Each row was made from one small tree. Brackets hold a mark, then the marks that hang from it, in alphabetical order. Every link used is in the known rows. Write each row's tree.
Known rows:
{pesob duvo {gavi {narogev limaz} nebe}}: [  1   0 -22  12 -40  16 -64 -25  10  -2 -26 -50 -44  -7  11  34 -12 -12
  23 -32  10  -9]
{gavi {narogev limaz} nebe}: [ 15   4 -27   1 -31 -26 -50  -4   7   3 -12 -44  25 -51   8  40 -13 -12
   9 -43  25  13]
{pesob {duvo silepe} gavi}: [ 15  18  12  20 -33  24 -40 -40   2 -16 -21   2 -44 -12  14  31  25  -7
  24 -15  13   8]
{nebe gavi}: [ 23  21  17  16   3   8 -41 -28  14 -12 -21   3  11 -34  10  48 -52 -18
  23 -22  46  31]
{narogev {duvo silepe} limaz}: [ 27  20  -6  21 -52 -13 -34 -32 -17   4 -32  -6  21 -39  14  31   1 -15
 -10 -37  22   6]
{duvo silepe}: [ 32  26  17  13 -22 -17 -20 -23  -3 -12  -5  22  25 -57  13  37  34  -7
  12 -22  29  33]
{limaz {narogev {duvo silepe}}}: [ 24  10  33  17 -37  -4 -24 -28 -17 -10   4  11   5 -43   5  34 -18 -21
  10 -32 -11  15]
{gosas {narogev duvo limaz}}: [ 17   6 -22  24 -52 -45 -37  -9 -28   2 -33 -37  33 -28 -32  36 -25 -18
   3 -35   6 -24]
{narogev limaz}: [ 30  20 -28  12 -22 -34 -29 -30 -16  14 -27  -4  16 -41 -21  40 -27 -11
  16 -42  38  29]
{gosas {narogev limaz}}: [ 21   9 -23  18 -31 -58 -27  -8 -28   9 -23 -28  44 -32 -33  41 -16 -10
  14 -35  11   2]
{nebe {gavi {narogev {duvo silepe}}} limaz}: [ 17  -5  74  12  -8  39 -53  -7  20  -5 -16 -38  11 -29  51  48 -55 -22
   0 -18  35  -2]
{silepe duvo}: [ 24   5   3   8 -23   2 -37 -21 -29  -4 -12   6 -10 -31 -39  27  12 -24
  10 -23  45   4]
{gosas {narogev {duvo {pesob gavi}} limaz}}: [  4   9 -37  17 -56 -40 -31 -21 -20  -8 -40 -36  60 -17 -22  31 -10 -16
   7 -34 -14   5]
{gavi {narogev {duvo pesob}} {nebe limaz}}: [  8 -12   7 -14 -36  21 -58  -1  18 -33 -10 -47  38 -50  14  42 -10 -16
   0 -31  19   5]
{narogev {duvo pesob silepe} limaz}: [ 17  21 -21  13 -53  -6 -25 -30 -10  -5 -29   3  66 -37  22  28  22 -13
 -11 -41  17  44]
{silepe {duvo {pesob gavi}}}: [  8   8 -18   1 -28   9 -30 -36 -18 -17 -21   9  25 -17 -26  21  30 -21
  17 -22  21  38]
{nebe limaz}: [ 35   2  28  -3  -2   1 -35 -28  -7 -15 -15  -7   3 -45 -25  52 -33  -8
  21 -22  41   9]
{silepe {duvo {pesob {gavi nebe}}}}: [  6   5 -26  -4 -30  12 -39 -43 -13 -29 -18   3  33 -20 -16  23  38 -19
  15 -22  15  33]
{limaz narogev}: [ 26  10  17   9 -12 -20 -20 -26 -16  -3   8  14   0 -44 -23  42 -39 -17
  31 -36  -1  35]
{duvo {pesob {gavi nebe}} silepe}: [  9  26 -17  -3 -29  -2 -23 -50  16 -43 -12  18  79 -43  40  32  67   1
  18 -21  -9  70]
{duvo {pesob gavi}}: [ 12  24 -32   0 -24 -11 -20 -39   8 -28 -26  13  43 -36 -13  33   7 -10
  31 -26  10  69]
{pesob {duvo silepe}}: [ 25  15  18  20 -25  22 -36 -14  -5 -10  -4  12 -30 -30   5  38  32  -8
  13 -24  43  14]

Which tree is each row?
[  6  11  -2   6 -52  -3 -55 -30  18 -29 -24 -36   1 -40  27  28   5 -17
  13 -19  -8  -8] : {pesob {gavi {narogev {duvo silepe}} nebe}}
[  3   3 -11   0 -33   6 -32 -17 -13  -8 -17  -9  21 -19 -18  19  27 -24
  15 -23  19  37] : {silepe {duvo {pesob {gavi narogev}}}}
[ 15  -7  61   5   6  45 -40 -40   6 -17  -8 -12  30 -16  28  54 -82 -20
  16 -28   7  28] : {nebe gavi {limaz {narogev {duvo pesob}}}}
[ 10  19 -44   9 -52  -8 -34 -46  -8  -9 -48 -15  36 -22  -7  28 -22 -17
   6 -41   7  33] : {narogev {duvo {pesob gavi}} limaz}
[ 24  -8  22  -7 -16  16 -53 -43  -3 -35   0 -17  10 -42  -2  51 -34 -11
  15 -30   0 -10] : {gavi {nebe {limaz {narogev duvo}}}}
[ 17  10  21  10 -36   3 -17 -27 -11 -16   6  19  38 -41   9  33   0 -18
  11 -36 -16  47] : {limaz {narogev {duvo pesob silepe}}}
[  5   4  -6  -1 -51   6 -48   4  21 -32  -4 -28  52 -58  36  30  36 -16
  -5 -31  12  24] : {gavi {narogev {duvo pesob silepe}} nebe}
[ 27  -6  20 -10  -3   7 -46 -44  -3 -30   6 -12  18 -45  -3  55 -27  -7
  24 -30   3   6] : {gavi {nebe {limaz narogev}}}
[ 11  14   2  13 -35  31 -54 -51  10 -34 -16  -7 -31 -14  29  35  40  -3
  23 -16   4  -1] : {pesob {duvo silepe} {gavi nebe}}
[ 12  23  -5  10 -52   7 -29 -40   5 -35 -28   9  41 -37  18  25  30 -15
   5 -21   0  37] : {narogev {duvo {pesob gavi} silepe}}
[  1   0 -19  -4 -34  11 -41 -24  -8 -19 -15 -14  31 -22  -8  21  35 -21
  13 -24  14  30] : {silepe {duvo {pesob {gavi narogev nebe}}}}
[ 19  21  -2   9 -47   6 -25 -21   0 -31 -17  17  49 -50  13  29  33 -15
  -3 -26  20  41] : {narogev {duvo pesob silepe}}
[ 16 -10  33  -4 -39  18 -61  -4  14 -27  -4 -47  19 -53  35  41   6 -14
  -7 -23  16 -22] : {gavi {narogev {duvo silepe}} {nebe limaz}}
[  8  10 -16   1 -32 -16 -51 -29  18 -22 -21 -34  -4 -41   5  35 -13 -14
  28 -21   0   6] : {pesob {gavi narogev nebe}}
[ 11  10  13  22 -23   6 -52  -4  14  13 -30 -39   6 -27  27  39 -70 -29
   4 -34  40  11] : {nebe {gavi {narogev duvo limaz}}}
[ 18  -6  35  -3 -19  18 -32 -47 -10 -22 -10 -10  13 -24 -10  44 -49 -16
  23 -28 -14  18] : {nebe {limaz {narogev {duvo {pesob gavi}}}}}
[ 19  -4  61   5  13  27 -49  -6  20   1 -13 -38   8 -30  29  55 -74 -19
  17 -20  45  12] : {nebe {gavi narogev} limaz}
[ 18   9  10  23 -51 -32 -32  -3 -19 -19 -17 -19  35 -40 -12  34  16 -16
   1 -20   0 -22] : {gosas {narogev {duvo silepe}}}
